Known rows, with every step that occurs:
kinab > faros > vupa > teru: -.23  .11 -.06 -.02  .15  .19 -.08  .22 -.10  .23  .00  .31  .07 -.03  .10  .10  .23  .15 -.03 -.34 -.26 -.01  .21 -.06  .05  .03  .15 -.04 -.01  .12  .25 -.03  .15  .20 -.08
teru > kinab > faros: -.09  .13 -.03 -.01  .23  .00 -.10  .10 -.13  .10  .03  .25  .07 -.05  .02 -.03 -.09 -.32 -.01  .03 -.28  .05  .03 -.04  .00  .08  .23 -.14 -.10  .19  .07 -.09 -.02  .14  .11
tebud > tapam: -.21  .15 -.08 -.01  .20  .04 -.05  .15 -.08  .13  .03  .21 -.11  .05  .02  .06  .04  .04 -.11  .08 -.11  .03  .11  .05  .04 -.04  .11 -.07 -.13  .16 -.06  .03 -.07  .08  .11
vupa > faros > kinab:  .23  .11 -.03  .07  .20  .05 -.09  .13 -.18  .31 -.04  .04  .00 -.16 -.13  .01  .06 -.06 -.06 -.22 -.30  .04 -.18 -.14 -.04 -.04 -.07  .00 -.17  .03 -.01  .03 -.06  .22 -.08
teru > kinab > tatob: -.10  .16  .03  .02  .14 -.09 -.06  .10 -.07  .03  .04  .33  .04 -.06 -.04 -.03 -.04 -.47  .03 -.09 -.27  .06 -.13 -.03 -.01  .09  .11 -.07 -.08  .23 -.05  .01 -.07  .04  .08
varo > tapam > tebud > vupa > teru > kinab: -.26  .14 -.07  .04  .03 -.06 -.07  .15 -.24  .38  .12  .42  .31  .11 -.12 -.10  .13 -.18  .02 -.06 -.04  .09  .17 -.07  .00  .18  .15  .19 -.05  .15 -.19  .05 -.01  .32  .14
faros > kinab:  .03  .09 -.02  .05  .16  .04 -.10  .11 -.11  .22 -.02  .23  .08 -.08 -.01  .10 -.03 -.22 -.04 -.13 -.22 -.05 -.17 -.08  .06  .05  .22  .00 -.09  .08  .01  .10  .00  .12 -.08
tatob > kinab:  .04  .15 -.02  .03  .19 -.01 -.05  .12 -.08  .20  .00  .22 -.07  .00 -.02  .06  .01 -.21 -.08  .06 -.24 -.05 -.22 -.06  .03  .10  .18 -.04 -.15  .16 -.03  .11 -.08  .06 -.01
tatob > vupa > varo > tapam > tebud:  .17  .17 -.06  .00  .07 -.16 -.09  .14 -.20  .30  .15 -.02  .03 -.21 -.18 -.22  .33 -.17 -.09 -.19 -.05 -.30  .20 -.16 -.11  .13 -.10  .07  .00  .17 -.01  .16 -.08  .16 -.07
tatob > kinab > faros > vupa > tebud > tapam > varo:  .12  .22  .00 -.01  .25 -.02 -.12  .36 -.12  .30  .01  .50 -.07 -.10 -.12  .20  .44 -.27 -.30 -.35 -.20  .14 -.18 -.11  .04 -.34  .48 -.09 -.11  .25  .13  .08 -.05  .09 -.05
teru > kinab: -.01  .12  .02  .04  .12 -.05 -.09  .09 -.11  .10  .04  .19  .05  .02 -.04 -.01 -.17 -.36 -.02  .13 -.22 -.01 -.05  .00  .03  .10  .03 -.01 -.08  .18 -.08  .03 -.04  .11  .10
tatob > vupa: -.14  .14 -.03 -.01  .04 -.02 -.08  .12 -.01  .19  .03  .24 -.09 -.09  .01  .01  .06  .02 -.05  .03 -.14 -.17 -.02  .00 -.03  .25  .03 -.07 -.03  .17 -.02  .04  .04  .07 -.01
varo > tapam: -.18  .15 -.05  .00  .14  .00 -.03  .07 -.25  .13  .01 -.01  .07  .02 -.11 -.18  .16  .01  .00 -.04 -.13 -.18  .12  .00  .04  .13  .16  .01  .07  .18  .02  .10 -.05  .18  .11
faros > kinab > tatob > vupa > tebud > tapam:  .13  .20  .00  .00  .08 -.04 -.04  .26 -.06  .33  .03  .60 -.05 -.01 -.07  .20  .26 -.26 -.12 -.24 -.09  .02 -.35 -.11 -.07  .12  .33 -.07 -.13  .20 -.01  .11  .02  .07 -.03
vupa > faros > kinab > teru:  .04  .11 -.13  .08  .22  .18 -.07  .13 -.17  .25  .02  .14  .09 -.20 -.03  .05  .10  .03 -.07 -.14 -.37  .09 -.22 -.16 -.05  .05 -.08 -.10 -.20  .09  .20  .00 -.05  .27 -.10
tebud > vupa > varo > tapam:  .11  .19 -.10 -.01  .11 -.07 -.03  .15 -.16  .27  .08 -.12 -.01 -.06 -.11 -.16  .30  .24  .01 -.17 -.16 -.13  .28 -.02  .04 -.05 -.13 -.01  .05  .16 -.04  .09 -.16  .14  .03
faros > vupa > varo > tapam > tebud:  .26  .16 -.01  .01  .10 -.12 -.14  .20 -.23  .29  .09  .04  .14 -.21 -.19 -.16  .42 -.14 -.09 -.44 -.05 -.28  .34 -.09  .00 -.09  .00  .14  .13  .18  .05  .17 -.06  .15 -.12
vupa > varo:  .29  .16 -.06  .04  .18  .01 -.07  .12 -.08  .11  .06 -.26 -.13 -.12  .00 -.05  .11 -.06 -.06 -.13 -.23 -.13  .19 -.08  .01 -.18 -.28 -.02 -.08  .10  .08  .14 -.11  .06 -.06
tebud > vupa > teru > kinab > faros: -.26  .14 -.11 -.01  .14  .09 -.06  .17 -.08  .29  .06  .44  .12  .08  .10  .04  .01  .01  .04 -.01 -.28  .23  .11 -.05  .02  .12  .12 -.09 -.16  .12  .00 -.12  .02  .23  .11
tebud > vupa > teru > kinab: -.18  .13 -.06  .04  .02  .02 -.05  .17 -.05  .27  .07  .38  .08  .14  .05  .08 -.08 -.02  .03  .07 -.22  .14  .03 -.02  .05  .14 -.07  .04 -.14  .12 -.16  .00  .01  .21  .11
teru > kinab > tatob > vupa: -.15  .16  .04 -.03  .06 -.17 -.05  .14  .00  .12  .08  .56  .00 -.12 -.08 -.02  .01 -.42  .03  .04 -.28 -.02 -.21 -.04 -.08  .35  .11 -.12 -.05  .29 -.12  .02 -.01  .03  .01
kinab > tatob > vupa: -.24  .18 -.02 -.03  .09 -.06 -.04  .13  .02  .12  .04  .36 -.08 -.16  .00 -.03  .20 -.09 -.02 -.19 -.20 -.08 -.06 -.02 -.06  .25  .11 -.12 -.05  .23 -.01  .03  .00  .01 -.04
tapam > tebud: -.06  .13 -.05  .07  .14  .02 -.15  .06 -.11  .15  .03  .11  .10 -.13  .00 -.02  .08 -.23 -.10 -.19  .03 -.06  .20 -.01 -.02 -.07  .14  .09 -.11  .09 -.01  .05 -.02  .10  .02

Rows:
-.15  .15 -.08  .05  .06 -.01 -.15  .10 -.02  .25  .03  .28  .11 -.14  .07  .02  .16  .03 -.08 -.23  .06  .01  .27  .06  .02 -.03  .18  .07 -.12  .11 -.11 -.04 -.07  .09  .04 -> tapam > tebud > vupa
 .25  .14  .01 -.03  .17 -.19 -.15  .22 -.29  .30  .12  .25  .24 -.24 -.20 -.18  .30 -.43 -.07 -.32 -.20 -.15  .26 -.15 -.04 -.02  .18  .02  .08  .24  .10  .02 -.06  .21 -.05 -> teru > kinab > faros > vupa > varo > tapam > tebud
-.25  .18 -.10  .02  .07 -.05 -.10  .09 -.18  .31  .05  .24  .21 -.08 -.08 -.16  .31  .08 -.03 -.21  .07 -.09  .30  .03  .01  .09  .29  .11  .03  .16 -.12  .02 -.08  .18  .10 -> varo > tapam > tebud > vupa
 .24  .18  .03 -.04  .10 -.24 -.05  .18 -.01  .15  .15  .26 -.12 -.19 -.11 -.05  .07 -.46 -.01 -.05 -.36 -.06 -.10 -.14 -.11  .14 -.22 -.13 -.08  .24 -.06  .09 -.09  .01 -.08 -> teru > kinab > tatob > vupa > varo
 .08  .19 -.04 -.05  .13  .15 -.11  .28 -.12  .23 -.01  .36  .00  .03  .04  .20  .32  .09 -.15 -.31 -.03 -.02  .14  .02  .02 -.19  .36 -.10 -.01  .18  .20 -.06  .04  .10  .09 -> kinab > faros > vupa > tebud > tapam
-.11  .14 -.17  .06  .16  .06 -.09  .14 -.28  .48  .08  .41  .33 -.23 -.15 -.09  .40  .14 -.06 -.33 -.13  .09 -.01 -.15 -.09  .14  .17  .03 -.10  .13  .05 -.03 -.10  .35 -.04 -> varo > tapam > tebud > vupa > faros > kinab > teru
-.14  .15 -.05  .05  .14 -.02 -.10  .06 -.28  .20  .05  .05  .16 -.07 -.12 -.20  .24 -.20 -.04 -.19  .03 -.17  .21 -.05  .00  .08  .23  .13  .01  .15 -.03  .08 -.06  .20  .10 -> varo > tapam > tebud
 .14  .20 -.05  .03  .10  .12 -.06  .17 -.14  .16  .01  .05 -.07  .15  .01  .14  .14 -.03 -.14 -.05  .03  .01  .04  .02  .01 -.20  .10  .01 -.11  .10  .03  .06 -.07  .11  .17 -> vupa > tebud > tapam
 .36  .15  .00 -.03  .25 -.03 -.09  .27 -.06  .30  .04  .22 -.08 -.22 -.02  .07  .30 -.13 -.13 -.28 -.38 -.10  .01 -.14  .01 -.11  .11 -.15 -.05  .20  .22  .05 -.08  .06 -.21 -> tatob > kinab > faros > vupa > varo
 .08  .21  .01  .04  .08  .00 -.12  .33 -.10  .17  .00  .25 -.05 -.06 -.12  .16  .36 -.10 -.24 -.34 -.05  .06  .04  .00  .08 -.42  .16  .06  .00  .21  .02  .15 -.01  .09 -.01 -> faros > vupa > tebud > tapam > varo
 .05  .22 -.05  .07  .18  .03 -.10  .23 -.15  .10  .02  .01 -.12 -.02 -.10  .07  .23 -.19 -.23 -.19 -.03  .14  .01 -.04  .04 -.44  .08  .04 -.12  .15  .01  .15 -.10  .10  .10 -> vupa > tebud > tapam > varo
 .01  .18 -.10  .02  .12  .07 -.08  .13 -.06  .29  .00  .02 -.09 -.13 -.04 -.03  .20  .35 -.03 -.18 -.18  .11  .13  .03 -.04 -.10 -.19 -.06 -.16  .06 -.07 -.09 -.12  .16  .05 -> tebud > vupa > faros
-.25  .11 -.06 -.03  .11  .02 -.05  .18 -.10  .26  .08  .48  .03  .03  .04  .04 -.05 -.25  .00  .09 -.33  .04 -.05 -.15 -.07  .36  .05 -.12 -.14  .17  .06 -.04  .13  .23  .04 -> tatob > vupa > teru > kinab > faros
-.15  .11 -.02  .03  .05  .15 -.07  .22 -.07  .21  .00  .27  .06  .03  .04  .12  .16  .14 -.02 -.24 -.20 -.07  .12 -.02  .07  .05 -.02  .08  .01  .11  .07  .10  .12  .18 -.08 -> faros > vupa > teru
 .00  .21 -.03 -.01  .19  .05 -.14  .33 -.13  .18  .00  .31 -.02 -.12 -.07  .13  .42 -.10 -.24 -.44 -.11  .12  .13 -.03  .06 -.47  .35 -.07 -.02  .23  .20  .01  .00  .11  .00 -> kinab > faros > vupa > tebud > tapam > varo
 .08  .17 -.06  .03  .19 -.01 -.06  .18 -.06  .37 -.01  .34  .00 -.25 -.08  .03  .28  .07  .01 -.45 -.31  .21 -.15 -.08 -.05 -.05  .05 -.09 -.19  .10 -.07 -.06 -.10  .13 -.10 -> tebud > vupa > faros > kinab > tatob
-.15  .13 -.09  .04  .21  .12 -.03  .10 -.08  .15  .06  .35  .03 -.04  .09  .11  .09 -.10 -.10  .13 -.30 -.01 -.21 -.08  .00  .19  .16 -.13 -.16  .22  .18  .07 -.08  .11 -.04 -> tatob > kinab > teru
-.34  .18 -.05  .02  .07 -.13 -.04  .16 -.21  .32  .12  .55  .30  .02 -.12 -.15  .29 -.31  .07 -.26 -.10  .13  .10 -.09 -.04  .19  .20  .15 -.06  .20 -.18  .04 -.04  .24  .11 -> varo > tapam > tebud > vupa > teru > kinab > tatob
 .06  .18  .02 -.02  .10 -.14 -.05  .17 -.08  .22  .07  .35 -.09 -.20 -.19 -.10  .08 -.32  .01 -.10 -.34  .07 -.26 -.12 -.18  .23 -.18 -.12 -.14  .21 -.10 -.05 -.06  .12  .03 -> teru > kinab > tatob > vupa > faros
-.02  .18 -.07  .04  .18 -.12 -.09  .15 -.24  .48  .03  .39  .23 -.29 -.25 -.18  .48 -.08 -.01 -.60 -.14  .13 -.04 -.14 -.10  .01  .26  .07 -.10  .12 -.12 -.02 -.13  .25 -.06 -> varo > tapam > tebud > vupa > faros > kinab > tatob
 .16  .16 -.06 -.03  .20 -.07 -.14  .20 -.26  .30  .09  .06  .17 -.30 -.13 -.18  .49 -.12 -.09 -.54 -.11 -.23  .41 -.12 -.03 -.14  .18  .01  .10  .20  .21  .05 -.05  .18 -.11 -> kinab > faros > vupa > varo > tapam > tebud
 .21  .16 -.06  .01  .17 -.06 -.02  .12 -.26  .16  .08 -.32 -.04 -.06 -.14 -.21  .24 -.01 -.02 -.13 -.21 -.22  .20 -.10  .00 -.08 -.17 -.01  .04  .13  .07  .17 -.14  .15  .00 -> vupa > varo > tapam
 .26  .18  .03  .03  .01  .00 -.07  .17 -.07  .27 -.01  .38  .04 -.09 -.05  .16  .25 -.34 -.03 -.37 -.14 -.10 -.39 -.14 -.08  .16  .25 -.02 -.08  .15  .08  .12  .05  .06 -.11 -> faros > kinab > tatob > vupa > tebud
-.06  .15 -.06 -.01  .30  .04 -.07  .12 -.10  .21  .00  .26 -.05 -.08  .04  .03  .10 -.21 -.08 -.04 -.29  .00 -.11 -.08  .01  .05  .36 -.17 -.18  .16  .15 -.02 -.04  .10  .00 -> tatob > kinab > faros
 .23  .19 -.01 -.04  .18  .07 -.09  .32 -.11  .35 -.01  .52 -.03  .06  .00  .25  .33 -.11 -.20 -.21 -.11  .02 -.16 -.06  .01 -.08  .51 -.12 -.09  .21  .18  .00  .00  .10  .03 -> tatob > kinab > faros > vupa > tebud > tapam
-.05  .09  .03  .02  .03  .02 -.08  .24 -.09  .22  .04  .46  .13  .09 -.03  .11 -.03 -.20  .00 -.07 -.28  .01 -.03 -.05  .06  .14 -.02  .09  .01  .16 -.04  .09  .10  .20 -.01 -> faros > vupa > teru > kinab
 .22  .17 -.10  .05  .11 -.06 -.15  .14 -.02  .28  .10  .02  .00 -.22  .02 -.02  .24  .00 -.11 -.31 -.03 -.02  .38 -.04 -.03 -.22 -.13  .05 -.13  .07 -.05  .05 -.14  .07 -.07 -> tapam > tebud > vupa > varo
